Each row comes from the steps of one walk. Every step used is in the known rows, and no mark comes twice. Write the walk behind each row, first mark first.
(in the rows, 128 means zero)
Known rows:
tute-kime-kulu: [148 187 142 119 145 146 134 137  82  76 129  93 116  48  58 124 115 167
 173  91 140 130 131 193 162 124 114 136 132 121  81 123 129]
mobare-fibit-kovuran-buka-zama: [127 117 141  97 150  88 133 100 148 145 145 140 144 158 153 132 129 187
 135 116 137 144  85 113 103 154  74 146 108 119 125 118  79]
mobare-fibit-zama: [ 90 143 115 154 115 134 100 113 117 137 113 167 160  99 101 142 113 189
 145 105 126  96 116 106 112 129  83 152 135 135 106 131  93]
zama-fibit-mobare: [148 161 132 114 142 178  67 155 156 127 132 120 159 110 153 137 154 151
 143 117  81 113 131 129 132  90 111 106 101 126  97 161  84]
kulu-kime: [134 124 124 149 135 173 112 146 121 118 156 137 125  83 147 147 114 140
 148 129 101 139 117 155 103  92 128 143 136 115 105 143  94]
kovuran-zama-fibit-mobare: [154 165 139 134 137 175  69 169 165  84 142 111 156 136 158 165 154 124
 126 144  49 124 133 111 134 105 118 136 126 153  70 139  78]
kime-tute: [155 158 118 101 127 154 108 140 116 109 107  87 125  67  81 109 116 149
 134 109 139 152 142 160 139 119 121 111 161 155 124 143 106]
kulu-kime-tute: [155 133 102 146 139 147  97 155 147 110 135 100 135  76 117 131  90 141
 138 112 117 151 131 161 136 107 141 133 152 144 117 141  98]
zama-fibit: [131 152 154 112 143 199 106 142 127 117 134 140 148  92 155 115 139 132
 121 118 122 120 115 137 125  95  81 100 130 142  75 154  88]
kulu-fibit-kovuran: [107 159 108 141 166 185  92 109 131 149 132 152 138 106 135 132 123 191
 133 110 159 138  99 149 114  63 142 141 114 117 128 138  74]
mobare-buka-fibit-kovuran: [ 98 180 158 108 167 181 106 101 145 159 129 163 165 116 138 150 121 146
 148  75 180  97  93 103 131  98  90 130 131 100 109 158  88]
zama-buka: [169 145 166 119 134 201 130 162 130 113 132 140 138 106 125 140 126 155
 135  98 126 137 110 149  95 132  89 101 178 111 103 160 104]
fibit-kovuran-mobare: [154 195 126 107 166 144 120 101 114 135 153  99 131 103 122 111 132 161
 174 131  91 161 136 171  70  97 127 104 139 139 142 143  77]
fibit-buka-mobare-kovuran-zama: [109 137 131 128 152  76 105 148 197  53 161 100 122 108 161 173 123 165
 135 103  87 153 134  78 126 120  99 129 143 143 123 137  98]
fibit-mobare: [143 160 115 108 113 159  84 140 124 129 131 104 120  92 112 154 152 174
 165 140  71 131 139 142 109 106 146 129 119 119 129 149  96]
zama-fibit-kovuran-buka: [141 178 128  92 195 203 116 141 148 134 119 127 164 145 160 106 155 153
 112 127 130 139 106 136 110  89  90 115  97 157  78 148  71]
kovuran-fibit-mobare-buka: [136 170 130 111  96 155  90 159 182  83 124 125 138 131  88 205 138 141
 162 128  73  97 137  86 167 132 164 117 154 102 113 139 102]
kovuran-zama-fibit: [143 156 164 130 136 197 111 161 137  75 145 130 148 117 160 136 147 108
 108 139 102 139 123 123 133 112  88 128 149 157  56 135  80]
fibit-mobare-buka-zama-kovuran: [159 175 153  80  97  97  83  86 200 122 131 112 156 115 134 177 125 159
 129 115 132 101  81 109 118 111 109 121 158  72 154 135 115]
tute-kime: [131 144 146 112 126 140 108 122  87 107 144 113  99  72  52 125 121 158
 162 129 146 152 104 183 126 117 105 156 188 123 101 127 117]
fibit-kovuran-zama-buka: [168 182 165 112 191 208 141 143 163  92 125 126 149 152 137 157 121 154
 129 101 118 137 103 147  80 109  91 145 175 136  97 160  78]
zama-fibit-buka-mobare-kovuran: [101 127 137 120 187  88  84 135 223  94 149 118 162 103 199 138 118 179
 121  67 113 114 120  82 143  86  65  74 105 133 115 153  91]
kime-kulu-fibit-kovuran-mobare: [150 206  92 182 177 160 107 124 130 101 147 115 158  92 156 130 121 181
 158  88 120 158 144 169 125  93 168  94  78 128 133 117  77]
zama-fibit-mobare-kovuran: [140 156 149  90 159 127  68 163 178 100 146 115 156  77 151 106 144 163
 140 116  80  96  96 113 144 108  98 115  91 106  83 144  95]
fibit-buka-zama-kovuran: [153 175 130  85 149  95  95  74 174 133  96 124 138 118 158 149 126 177
 132  68 156 112 114 131 101  77  98 111 169 112 155 157  85]
kime-kulu-fibit-zama: [110 189  70 208 145 166  88 146 120  80 102 161 149  74 123 170 115 201
 135  83 168 113 144 129 158 108 155 135  89 131 112 122  91]
mobare-kovuran-buka-zama: [157 107 146  81 121  61 117 149 145  62 166 124  92  94 139 120 152 161
 132 137 137 167  87 113 126 183  93 139 131 102 115 106 109]
fibit-zama: [112 180  91 141 132 156 102 114 109 114 105 149 121  85  89 151 134 184
 149 118 144 117 137 132 105 109 123 141 157 145 121 145  88]
fibit-mobare-kovuran: [137 156 136  87 128 114  83 150 144 101 151 102 116  58 109 118 145 180
 165 130  73 118 112 127 126 118 125 142 102  88 112 140 108]
fibit-kovuran-buka: [144 186 115  86 159 183 131 128 114 134 123 113 123 124 118 118 155 167
 143 139 120 163 119 152  91 102 124 131 111 149 113 143  83]
kime-kulu: [140 187 134 113 142 190 142 155  90  87 118 103 128  48 115 129 129 159
 148  96 115 122 157 162 140 119 118 102  88 126  93 147 114]
tute-kime-kulu-fibit-kovuran-zama: [133 192 115 177 190 147 116 131 127  60 136 115 138 111  93 150  97 176
 147  88 155 149 112 183 166  90 146 195 120 135  73 100  94]
kovuran-buka-zama: [156 119 128  95 105 111 114 134 122  91 148 130 101 129 140 151 159 147
 133 144 138 180 113 133 111 165 112 125 148 124 128 121  93]
kovuran-mobare-buka-zama: [139 150 158 132  79  80 119 113 159  86 192 126 144  99 140 171 129 129
 146 130 114 164 113 122  99 179 112  90 193  83 144 110 110]
buka-mobare: [130 106 127 121 132 129 116 120 130 108 166 105 105  95 142 158 127 159
 135 129 125 155 130 126 126 106 107  93 147 143 156 135 105]
kovuran-zama-buka-fibit-mobare: [190 128 166 150 145 170  56 183 166  95 137 154 147 174 167 193 148 123
 154  81  93 133 121  96 131 159 121 144 160 126  92 153  73]
zama-kovuran-fibit: [196 158 139  73 141 163 107 128 136  90  92 122 108 124 101 123 130 133
 143 114 142 114 118 129 154  92 136 120 185 142 121 144  86]

Write each row's walk:
[139 158 150 115 190 163 100 113 119 127 131 149 130 146 154 146 136 133
 145  92 152 141 118 125 124 101 107 169 130 149  90 145  61] -> buka-fibit-kovuran-zama
[177 147 177 131 128 208 131 179 142  67 140 134 139 129 135 165 131 127
 121 126  95 154 113 136  97 151  95 129 199 130  86 146  94] -> kovuran-zama-buka
[157 118 140 105 139 125 104 149 155  92 146 138 139 151 189 139 160 135
 104 123 145 159 103 117 127 153  81 106 135 137  89 123  84] -> kovuran-buka-zama-fibit
[135 143 164 150  96 139  75 135 130 122 174 156 157  97 151 155 136 100
 165 105 118 148 120 103 130 165 118  90 172 110 113 124  92] -> kovuran-mobare-buka-fibit
[197 165 127  84 114 179 100 141 112 120 110 110 121 104 125 107 152 137
 121 146 125 156  88 149 107 115 117 120 147 152 114 136  98] -> zama-kovuran-buka
[145 167  91 147 184 120 121 131 155  90 138 138 137 141 176 155 137 193
 120  90 173 158 113 140 147 131 149 132  64 114 128 108  81] -> kime-kulu-fibit-kovuran-buka-zama
[154 100 151 103 136 115  79 176 113  98 146 153 113  96 155 103 159 132
 148 114 143 151  91 100 155 165 102 142 111 122  79 118  90] -> mobare-kovuran-buka-fibit
[149  83 137  83 160  69 116 156 174  39 165 107  82 111 127 140 122 155
 145 121 117 132 126  88 189 125 127 112 147 135 152 121  98] -> buka-mobare-kovuran-fibit
[106 183  90 195 150 137  77 141 139  99 108 135 151  86  95 166  98 199
 158  51 149 127 141 167 172  93 147 134 117 110  92 126 105] -> tute-kime-kulu-fibit-buka
[139 141 138 104 101  84  95 123 212  66 147 137 122 157 112 221 136 153
 156 115 109 105 127  73 168 157 155 121 166  79 142 128  99] -> kovuran-fibit-mobare-buka-zama
[134 149 116 176 139 142  98 151  99  76 139 128 129  60  83 140  99 177
 151  88 167 144 115 184 184 114 146 148 126 110  86 101 119] -> tute-kime-kulu-fibit
[137 165  86 131 146 144  97 129 132  71  85 159 107 138  73 170 139 169
 160 107 143  99 158 104 152 124 157 145 175 158 120 141  72] -> kovuran-fibit-zama
[114 167 116 177 104 103  83 139 198  78 159 138 171  97 158 220 118 183
 134  86 130 114 112 102 173 142 160 115  81  48 133 110 119] -> kime-kulu-fibit-mobare-buka-zama
[135 140  87 156 144 143  56 147 108 121 102 186 126 151 128 158 160 154
 150  96 166 135 127  96 132 154 131 151 138 169 102 131  69] -> kovuran-buka-fibit-zama
[177 142 193 114 148 157 131 189 163  38 159 133 129  93 132 132 123 134
 125 113 103 136  85 114 116 163  73 143 181 106  65 133 104] -> mobare-kovuran-zama-buka
[146  97 106 121 116 136 111 156 134  96 165 101 101 127 152 159 152 151
 129 147 104 190 126 118 124 135 126  96 136 161 152 123 102] -> kovuran-buka-mobare
[104 187 131 127 158 183  88 136 169 138 106 143 176 114 164 143 144 157
 126  77 114 109 144 114 109  71  85  86 121 134  75 174  78] -> zama-fibit-buka
[209 179 141 104 118 147  93 115 116 122 139  91 132  76 128  97 134 129
 153 137 103 154 110 166  92 105 129  94 173 150 142 129  94] -> zama-kovuran-mobare
[ 87 152 139 141 112 148 105 125 140 165 115 147 173 101 134 152 123 178
 148  83  88 111 130 102 105 107  81 113 116 115  97 154  89] -> mobare-fibit-buka
[144 129 126 122 131 146  42 135 122 153 133 142 126 112 143 159 155 150
 174  94 103 123 134 113 140 116 141 131 109 123 121 154  76] -> buka-fibit-mobare
[129  64 129 139  95 104 111 162 138 116 178 116 137 130 159 148 131 160
 123 137  91 167 104  90 133 161  87 110 114 151 135 106 105] -> kovuran-buka-mobare-fibit
[138 167 110 154 141 123  71 179 162  68 150 114 141  47 140 141 131 199
 146  96  87 113 117 129 184 117 163 130  34  80 102 113 112] -> kime-kulu-fibit-mobare-kovuran
[123 186 110 155 198 148 116 115 120 103 123 122 137  88  89 129  95 206
 162  66 182 134 106 197 160  77 140 160 108 106 100 116 102] -> tute-kime-kulu-fibit-kovuran
[131 162 128  94 159 108 105 150 182  73 103 133 114 112 109 145 134 170
 160  81  97 101 146  85 160 112 133 119 144 120 101 150  82] -> mobare-kovuran-fibit-buka
[159 150 168 108 214 194 103 123 148 160 113 166 156 153 167 138 124 160
 151  44 179 113  95 134 105  99  80 119 149 111 115 174  62] -> zama-buka-fibit-kovuran
[135 165 125 129 126 132  89  90 130 150  93 148 167  98 107 116 106 184
 132  96 159  80  86 106 111 102  77 154 150 145 115 134  92] -> mobare-fibit-zama-kovuran
[150 214  71 183 164 172  78 124 138  93  78 149 162  84 125 143 105 191
 121  68 187  92 112 136 154  75 153 135 103 137 120 122  95] -> kime-kulu-fibit-zama-kovuran
[125 124  92 123 154 101  91 132 191  88 114 121 114 162 139 204 133 170
 154  83 111 129 176  82 164  96 151  86 162 158 161 155  77] -> kovuran-fibit-buka-mobare
[110 185 114 192 105 139  69 158 166  81 152 124 168  78  77 195 101 184
 155  93 120 119 103 142 191 127 162 148 109  72  89 103 138] -> tute-kime-kulu-fibit-mobare-buka
[204 135 149  58 147  91 111  94 158  80 108 132  97 147 129 143 126 140
 136 103 180 121 111 121 163 118 129 126 195 129 152 136  84] -> buka-zama-kovuran-fibit
[114 149 113 153 153 142  67 112 104 137 105 184 128 117 123 155 140 162
 157  75 185 102 137 100 132 129 116 150 145 145 109 150  72] -> buka-fibit-zama
[126 163 112 176 133 192 106 168 111  89 133 136 139  62 146 148 126 170
 134  98 139 134 131 152 161 106 148 111  78 116 105 118 101] -> kime-kulu-fibit
[144 173 116 152 155 179 108 140 147 105  99 161 146 121 107 163 121 189
 143  88 153 111 118 129  86 129  97 123 192 123 116 156  92] -> fibit-zama-buka
[153 153 145 174 175 206 103 152 178  93 142 158 161 163 161 168 114 166
 108 101 144 160  88 133 101 101 123 154 170 117 100 137  69] -> kulu-fibit-kovuran-zama-buka
[107 157  99 186 157  60  81 112 165  82 130 140 139 106 124 191  98 209
 152  42 183 134 131 154 171 120 145 144 139  89 115 113 105] -> tute-kime-kulu-fibit-buka-zama
[124 151 115 174 103  97  88 119 117 125 144 144 162 111 112 138 119 170
 168 117  93 134 131 109  90 154 110 125 155 146 120 113  83] -> kovuran-mobare-fibit-zama
[157 126 149  77 147 120 121 165 136  53 130 129  88  89  94 110 134 145
 154 124 112 117 121 108 172 138 125 137 148 116  97 127  93] -> mobare-kovuran-fibit
[212 148 148  92 123  69  96  88 138 105 163 102 119 106 154 115 127 136
 145 122 139 168 107 160  90 131 115  96 193 122 168 121  90] -> buka-zama-kovuran-mobare
[155 168 116 129 163 137  56  89 118 147  79 173 142 117 131 130 127 158
 147  65 205  88 103 112 134  89 107 151 158 153 125 154  72] -> buka-fibit-zama-kovuran
[151 113 131 126 122 165  73 163  95 129 132 160 115 124 150 137 171 122
 146 116 140 160 120 116 138 156 119 130 123 151  94 138  81] -> kovuran-buka-fibit
[165 149 128 100 147 130  62 198 182  83 146 111 150 111 157 107 169 156
 132 136  58 129  94  96 147 131 109 120  79 123  68 129  91] -> zama-fibit-mobare-kovuran-buka
[102 193  85 191 145 182  91 152 148 107 100 143 164  82 156 175 124 194
 138  61 127 124 162 130 152  85 156  97  72 118 101 145  94] -> kime-kulu-fibit-buka
[153 155 143 103 121 118  88 170 158  55 160  96 112  84 113 143 146 154
 152 149  44 137 117 113 127 141 128 169 121 112  90 122 100] -> fibit-mobare-kovuran-zama
[102 120 122 166  78  93  62 125 204 111 177 161 154 122 153 216 129 177
 128 119 132 133  87  89 140 138 154 136 139  51 153 115 109] -> kulu-fibit-mobare-buka-zama
